Each row was made from one small tree. The marks that hang from a mark follow it in brackets, in alphabetical order. Every link used is in the known rows. Write each row's tree.
Known rows
N(R(G(X(K(V))) P)): -20  30 -28  33  31  23  -1   3  32  22  14  34  -9  19   8  -8   1  -2 -32 -11   8 -26   5  25 -10 -12 -18   7 -10 -13   5 -11  24  -8  26  13   3  11  21
L(C(A P) T(Z)): -18 -15  -8  13 -12  20 -20 -16  -5   3  26 -16 -33 -26  -8 -10   8   7   0 -22 -23  -4 -15  -3  -4  -8 -10  10 -43   0  11   8  48  25  12  -4  11 -19 -23
V(K(X(G))): -18  18  25  -8  -9  -1  -1  -7  -7  -9  30   2 -12  17   8  -2 -18  21 -27   1 -12   5  -1 -13   1 -11  -1   5  10 -12  -1  -8  20  -1   3   0  -3  18  17
K(V):  1 18 -4  3  3 -4  2  2  2 12  9  7 -4 -5  1  6  3  3 -7 -2  1 -6  2  6  1 -7  3  2 -4  3  0  7 -5  4  3 -2 -6 -2  3
N(R(P)): -11 -14 -17  11  10  13  -1  -4  -4  12  -5   4  -3   5   2   6 -10  -3   0 -18  16 -14  -1  13 -22  -4 -11   2 -13 -10  -2   0  29  -8   7   1   6   8   5
A(C(L(T)) M):  -7   9   1  -4 -38   7  -5   1  -2  -5  25 -20 -30  -8  18  -7  16  -4  27  -7  -6   8 -17 -20  -9  -7  -4   6   2   5 -17  -8  16  18   3   2 -12   3 -34
C(L):   2 -12  -4   5 -19 -10  -8  -3   7   2   2 -24   1  -2  -7   7  -4   5  13  -3 -17  13 -13  -8   2  -3 -11   1  -4   3  -6  -3  -4   2 -10   2 -10  -3  -6
P(R(G N)): -10  -6  45  19  17   2  -3  -5  18 -12   7  -3 -18  13   7  -8  -9  -3  -3   8   0  -1  -4  21   4   8 -32   6   2  -8  -3   3   1 -12  14  -6  18  12  17
C(A L P(R(N))): -30 -43  18  29 -20 -19 -39  -1  -6 -15  17 -25 -42  -8 -16  -1 -24   6   9 -19 -29  10 -31   7   3   2 -36  11 -10   0 -21   8  38   6  -1  -5  -7  22 -11
P(R(G)):  -8   1  25  13  14  -3   3  -7  16  -8   5   1 -13  10   9 -11 -10   3  -1  12   2   4   2  16   8  11 -22   0   1  -2  12   2   4 -11   1  -6  21   2  15
P(R(N)):  -8 -15  26  14   4  -2  -2   3  -1  -7   9  -4 -26   5   2 -15  -4  -5  -3   3   4   1  -7   9  -1   1 -23   8   6  -9  -7  11   7  -6   2  -3   8  13  10
A(C(L(T) P(R)) M): -26   1   3  12 -32  12 -21  -3 -10 -15  27 -19 -53 -17  16 -22   7  -5  13  -4 -10  15 -20  -2   1   7 -21   6   7   7  -9  -1  44  13  -6   4 -17  13 -32
C(A): -16 -17  -3   0 -10 -17 -15   2  -2  -3  11   2 -11   0  -2  -1  -8  10   8 -11  -7   0  -9  -6  -4  -2  -2   2 -13   3  -8  -3   9   8  -1  -5   8   6  -7
L(C(A)): -14 -20   0 -11 -11 -11 -13   1  -5   9  13  -8 -15  -4  -3   1   9  12   8 -17 -17  -4 -18  -5  -1  -5  -5   9 -33   2  -4   2  22   6   4  -3  16  -3  -9
A(C):  -3   2  11  -3  -5  -4  -8   2 -10  -9   5 -14 -13   2   9   2  13  -4  -1 -15   1  -2   3   0  -5  -3   7   3   1   2  -7   2  12   0  -1   9  -6   7  -2
X(G(R(P)) K(V)):  -7  -4 -18  19 -20  21  18   9   3  23  40  31 -26  15   4  26   0  18 -55 -27  -3 -33   4  17  -7 -27  -2   3 -13   5 -10  -2  31  -3  19  10  -4  16  -9
V(K(X)): -18  25  14  -9   8 -13  -4  -7 -14  -4  13  -4  -6   8  14 -16  -7  11   1   7  -9   6  -5 -10   0  -2   4   2  13 -11   4  -3   8  -2  -1   3   2  14  22
L(C(P) T(Z)):  -2   4  -5  13  -1  35  -6 -18   0   5  15 -11 -20 -25  -5 -12  16  -2 -10 -11 -15  -6  -4   2   0  -5  -8   8 -31  -2  18  10  36  16  14   2   4 -23 -16
G(R(P) X(K(V))): -17  23 -53  16  12  17   2  12  16  31  24  36 -26  13  13  -5  13   1 -29 -25  -7 -41   1  10  -5 -20   4  -2  -8   0   3  -4  20  -1  15  21 -15   9  -7
M(A(C(L))):   1 -16  13   9 -22 -19  -4  -3  14  -7   5 -37 -26   0  12   5   5  -5  15 -16 -13   9  -1 -11  -6 -15  12 -12  -6   3 -12  -5  16  11   4   1 -17   6  -7
C(L P(R)): -14 -19  -2  22 -12  -8 -17  -4  -3  -9   1 -19 -21 -10  -8  -3 -15   2   1   3 -20  16 -16  10  12  11 -27   2  -3   2   2   7  23  -3 -15   2 -10   8  -2
M(A(C)):   1  -2  17   3  -6 -10   1  -2   7  -9   5 -11 -30   1  17   1   9 -11   1 -13   5  -3  10  -3  -6 -11  24 -15  -5  -1  -8  -2  19  11  12  -2  -8  10  -4
X(G(R(N P)) K(V)):  -9 -12   2  27 -13  22  12   7   5  18  39  25 -34  20   1  27   2  13 -57 -33  -8 -40   3  13 -12 -31 -11   8 -10  -2 -26   0  30  -3  30  11  -6  25  -9
T(L(C(A)) Z): -13 -36  -9   6 -18   2 -10  -9  35  15  15 -34 -17 -21  -8  18  18  12  10 -18 -11   9 -18   6  -6 -17  -5   2 -45 -12  16  12  32   9  12  -2  19 -31 -19
G(R(P) X(K)): -16   2 -50  13  13  21   0   7  15  18  16  27 -27  22  13 -10   9   2 -19 -25 -10 -31  -2   5  -8 -11   2  -4  -7  -1   1 -13  25  -6  15  21 -11   9 -12
R(G(X(K)) N P): -15  13   9  37  27  26 -15   0  38   2  12  29 -22  33   3  -7   0  -6 -24 -18  -6 -25  -3  24  -6 -12 -21  12   1 -12 -16 -19  10  -5  41  10   6  17   0
X(G(R) K):  -4 -22 -13   4 -20  15  27   6  -3   5  33  17 -18  17   2   5   5  15 -48  -8  -9 -12   6   5   1 -11  -2   0  -2   6  -8  -5  26  -6   6  10  -7  14  -7
W(M(A(C(L(T) P)))):   8  -1  -2  14 -25  -2  -7 -17 -12 -20  11 -26 -57 -15   0  -3   8  -6  15 -35 -25   1  -9 -14 -15 -11   3  -9  -8  10 -15   3  50  26  14  11 -30  10 -25
W(M(A(C(P(R(G)))))):   0   5  30  21  12  -4  -7 -14   5 -32   3 -10 -56  -5  10   1  -1 -12  -4 -14 -13  -1   3  24   0   8  -4 -14   3   6   6  10  55   5  25   9   0  22   2
N(R(G(X(K)) P)): -18   7 -26  28  30  27   1  -1  30  12   7  28  -9  31   7 -13   0  -5 -24 -11   7 -18   2  22 -15  -4 -23   5  -9 -12   5 -18  30 -14  22  12   9  13  15
L(C(A P(R)) T(Z)): -24 -24  -2  20 -11  18 -15 -11  -4   2  34 -11 -50 -25  -3 -27   7  10   1 -12 -15   2 -16   2   2   0 -27  11 -41  -4  18  17  56  18   3  -4  19 -17 -17
K(V X):  -6  43  -1  -1   3 -15  -7   1   7  15  15   6  -7  -7  11  -4  -1  10   0  -1  -4  -6   6  -4   1   0   6   3  10  -8   8   1  -1   1  -2  -4  -3   1  16
M(A(C(L P))):  -7 -12   7  20 -20  -7 -24  -9   5 -16   4 -34 -28  -9   5  12  -1  -9   3 -21 -20   7  -1  -1   4  -7  11 -15  -5   7 -13  -5  36  15   8   2 -29  15 -12
A(C(P(R(G N))) M): -28   9  47  20   8  21 -29  -5   8 -30  17  -9 -40  -5  17   1   0 -12  -7   0  -6  -1 -10  31   8  14 -25   5  15   0 -13   1  43  -1  27  -4   3  35  -7
P(R(G(X(K)) N)): -18   9  21  29  27   8   0   3  30  -6  19  24 -32  28   5 -38   2  -4 -26   8  -4  -3  -4  19   5   2 -33  11   9 -14   0  -7  10  -9  19   8   7  15  18
T(L(C(P(R))) Z): -17 -26  -6  25  -2  20  -5 -12  28   6   8 -35 -25 -30  -7   4  11   1 -11  -2  -9  16 -19  28   8   3 -18  -1 -30 -12  33  22  53  -3   3   5  10 -25 -12
P(R(G(X(K)))): -18  15   1  23  24   8   9   4  33  -4  16  28 -24  24  10 -39   2  -1 -23  16  -5   2   0  19  12   9 -26   4   5  -6  16  -8   7 -10  10  10   9   5  16

Write each row's tree
 -4   0 -18   8 -18  16  24   9  -3  18  43  24 -21   9   7  10   6  19 -55  -9 -11 -17   9   5   5 -21   2   2  -5   7  -3   4  25   0   8  11 -13  14  -2 : X(G(R) K(V))
-10 -15   3  32 -23  14 -16 -13  -1 -13  26 -40 -50 -20   4 -17   4  -4   6 -19 -16  16  -8   2  -1  -2 -23   5  -9   0  10  11  43  11 -11   9 -11 -12 -17 : A(C(L(T(Z)) P(R)))
 -7   4  36  26  20  15 -17  -9  22  -7   1   5  -7  19   1  21 -12  -6  -4 -18   0 -21  -6  21 -11  -8 -18   6  -4  -7 -18  -9   5  -8  34  -5  18  12   0 : R(G N P)
 -7  38   7   2 -16  -5  -6  -1  12  11  30  13 -16   1   6  10 -11  23 -25  -5 -12  -8   8  -3   1  -7   4   7   9  -8   4  -2  13   1   6  -7 -11   5  11 : K(V X(G))
-13  31   5  39  28  27 -15   3  39  13  17  35 -23  27   4  -1   4  -5 -32 -18  -6 -35   0  28  -4 -19 -18  14   0  -7 -10 -14   7  -1  44  11   1  16   9 : R(G(X(K(V))) N P)
-26   7   9   7 -14  11 -20   5  -7 -19  12  -5 -41 -15  17  -5   3 -11  -2   1  -1   8  -9  18   9  13  -7   1  11   3  -1   3  45   3   1   2  -7  24 -16 : A(C(P(R)) M)
-40  -3  19  16   2   5 -24  -5  15 -21  20   9 -32 -10  11   0 -21   5   5  13 -14   5 -17  21  12  20 -25   0  -4   2  -1  -3  39   7  15 -18  16  20 -14 : C(A(M) P(R(G)))
-12  39 -15  35  26  19  -7   2  40  16  16  41 -16  24   7   0   5  -2 -29 -11  -3 -27   4  27  -3 -14 -11   8  -6  -5   3 -17   8  -3  28  10   2   5   7 : R(G(X(K(V))) P)
  6  -1   1   1  -6  28   7 -11   6  15  20 -14 -14 -15   2 -16  24   2   3  -6  -8  -4  -2  -9  -7 -13  -7   9 -31  -8  20  10  16  14  10   1  15 -30 -12 : L(C T(Z))
-20 -17  -7   0 -40  -1 -14  -1   2  -1  31  -7 -31  -9   8 -10  -3  10  34  -6 -18  11 -27 -25  -6  -8 -14   6 -10   5 -21 -11  16  26   1 -15  -2   1 -39 : C(A(M) L(T))
  8   5   8   8   0  -4 -10 -12  -9 -23  -5 -13 -44 -12   1  14   7 -11  -5 -30 -16  -6   2   5  -7  -4  19 -12   3   8  -8   7  53  16  23  13 -20  22 -13 : W(M(A(C(P))))
 -4   1   2   2 -28  -2  -7  -4 -11  -5  21 -27 -23   0   9 -14  15   1  21 -25  -9   6  -8 -23 -12  -7  -6   8  -7   4 -11  -4  11  10  -8  12 -16  -3 -16 : A(C(L(T)))
-15 -11  -2 -13 -16   0  -8  -1 -12   9  24   0 -28  -3   6 -22  17  13  15 -21 -10  -5 -19 -16 -10  -8  -7  15 -36   2  -5   3  26  16   6  -6  16  -9 -14 : L(C(A) T)
  0   4   5  19 -22  11  19   9  -1  10  35  29 -15  11  -6   6   3  14 -56   0  -2  -2   7  10   7 -18 -10  11  -3   2  -8  -1  11   5  11   7  -4  10   4 : X(G K(V))
-15   1  13   6  -6  10 -14  -5   8   7  28   4 -33  19  10  24 -15  22 -20 -39 -16 -33  -1  -1 -17 -14  -4   2   2 -12 -14  -9  39  -9  23  -1  -5  22  -2 : K(X(G(R(N P))))
-13  21 -51   4  14  12   8  14  12  26  26  28 -19   6  11 -17  18   3 -28  -8 -14 -27   3   2   6 -11   7  -3  -2   2   8   0  12   2   7  20 -26   8   3 : G(R X(K(V)))
 -5 -17 -13  18  -3  27 -11 -16  33   6   3 -35  -9 -32 -14  22  19   0  -7  -9 -14   9 -17  24   6  -6  -3  -2 -32  -8  26  17  42   4  13   6   4 -25 -18 : T(L(C(P)) Z)
-15  26 -14   6 -10   8 -10  -2  10  22  34  15 -26   7  16  30 -12  26 -24 -32 -12 -36   6   1  -8 -15   7   0  -2  -8   3  -2  32  -7  13  -1 -10  11   0 : K(V X(G(R(P))))
-14 -26 -14  30 -30   8 -24 -17   6  -4  26 -27 -30 -25 -11  -3  -8   9  12 -23 -31  10 -18 -11  -3 -11 -19   5 -25   2  -1   1  32  27   3  -6  -6 -15 -26 : C(A L(T(Z)) P)
-31 -10 -16   7 -35   8 -26  -4  -4 -10  27  -9 -33 -21   1  -3  -9   5  25  -7 -25  11 -32 -13   1   0 -13   6  -8  11 -18 -11  35  29   6 -13 -16  10 -42 : C(A(M) L(T) P)
-10  27 -33  16   9   8   5  13  15  16  19  32 -18   7   0 -21  16  -2 -30   2  -6 -13   5   5   9 -12   0   6   1  -3   4  -6   5   5   9  17 -16   4   8 : G(X(K(V)))
-21   7  22 -10  -2   6  -1 -10 -13  -2  39  -9 -24  19  13   4 -12  24 -29 -15 -25 -16  -6 -15  -6 -17  -2   4   9 -12 -15   0  35  -7  15   4 -12  35  16 : V(K(X(G(R(N)))))
 -7 -25 -14  16 -21  21  16   4   4  10  30  24 -25  24   5  19  -3  17 -46 -25  -6 -23   2  10 -10 -20  -5   1 -14   4 -11 -10  37  -8  12  12   0  17 -15 : X(G(R(P)) K)
-31  -2  -8  -5 -20  22 -23  -4 -12  -3  30   7 -34 -24   7 -12   9   5  10 -11 -18  -3 -28  -6   3   3  -7   9 -28   8  -8  -4  47  26  17 -11   7   7 -40 : L(C(A(M) P) T)
-22 -34 -16  18 -11  14 -23 -14  26   5  15 -33 -18 -34 -15  23  11   9  -2 -21 -23   7 -26  19   2  -9  -6   1 -46  -5  18   9  54  13  15   0   8 -19 -23 : T(L(C(A P)) Z)
 28  -9   2  15 -27  -1  10 -22  15  -7  20 -40 -56 -18   5  -2  19  -7  23 -31 -23   7   1 -20 -25 -25   5  -8 -10   2  -1   8  34  30  15  10 -13 -16 -20 : W(M(A(C(L(T(Z))))))
-17  -8 -13   5  -5  17 -14  -6  10   4   0 -22  -6 -20 -11  16  15   4  -8 -12 -10   5 -23  22   7   0  -2   1 -25  -1  11  10  41  -2   9   7  -5  -8 -17 : T(L(C(P)))
-23 -29 -12  18 -25 -14 -35  -5  -7 -10   9 -23 -14 -12 -15  12 -17   7  10 -19 -33  10 -24  -1   5   1 -13   2 -15  10 -16  -5  28  12  -8  -4 -15  10 -18 : C(A L P)
 -8  -6   7  19 -24   0 -16 -10  -2 -14  17 -24 -45 -10   9 -10   5  -5   9 -25 -13   5  -5 -12  -3 -11  11 -12  -7   8 -16  -6  37  23   9  -1 -28   7 -21 : M(A(C(L(T) P)))
 -1  -8   4  32 -23  13 -14 -20  13 -10  24 -40 -45 -22   7  -4   7 -10   5 -24 -18   8   2 -10  -7 -19   8 -13 -17   2  -1  -1  38  30  15  -1 -22  -9 -23 : M(A(C(L(T(Z)) P)))
-20  18 -20  16  34  26 -18  -9  33   6  -7  12  -1  18   8  -2 -13  -4   0 -16   0 -23   0  21 -16  -1 -16   1  -8 -13   9 -13  27 -14  21   6   2   6  16 : N(R(G(X) P))
-18  13  26  18  33   8 -18  -2  38  -8   5   9 -26  18   8 -23  -4  -4  -2   4  -9 -11  -3  17   4   7 -27   6   7 -13   7  -3  10 -11  19   1   1   9  21 : P(R(G(X) N))
-17  15   3   2 -11  20 -24   3  -6 -17   5  -8 -23 -18  11  10   8 -14  -3  -6  -8   2  -8  10   6   7   7  -1  10  11 -11  -6  40  11  14   3 -17  23 -26 : A(C(P) M)
-17  25  16  31  27   9   0   9  33   7  27  31 -34  19   5 -30   7  -2 -36   7  -8 -11   0  24   9  -4 -32  14   5 -11   1   0   5  -5  21   8   2  15  23 : P(R(G(X(K(V))) N))
-19 -21  -6   0 -37 -12 -18   4  13   0  18 -20 -19 -10   1  11  -9   6  31   2 -25  17 -26 -14   1  -6 -10   3  -6   6 -19 -12  13  16   1 -10   0   8 -31 : C(A(M) L)
-18  32  -4  28  22   6   6   9  36  10  24  35 -25  16  13 -31   5   1 -31  15  -6  -7   3  22  12   1 -25   6   5  -5  17  -3   6  -5   9   9   3   6  21 : P(R(G(X(K(V)))))
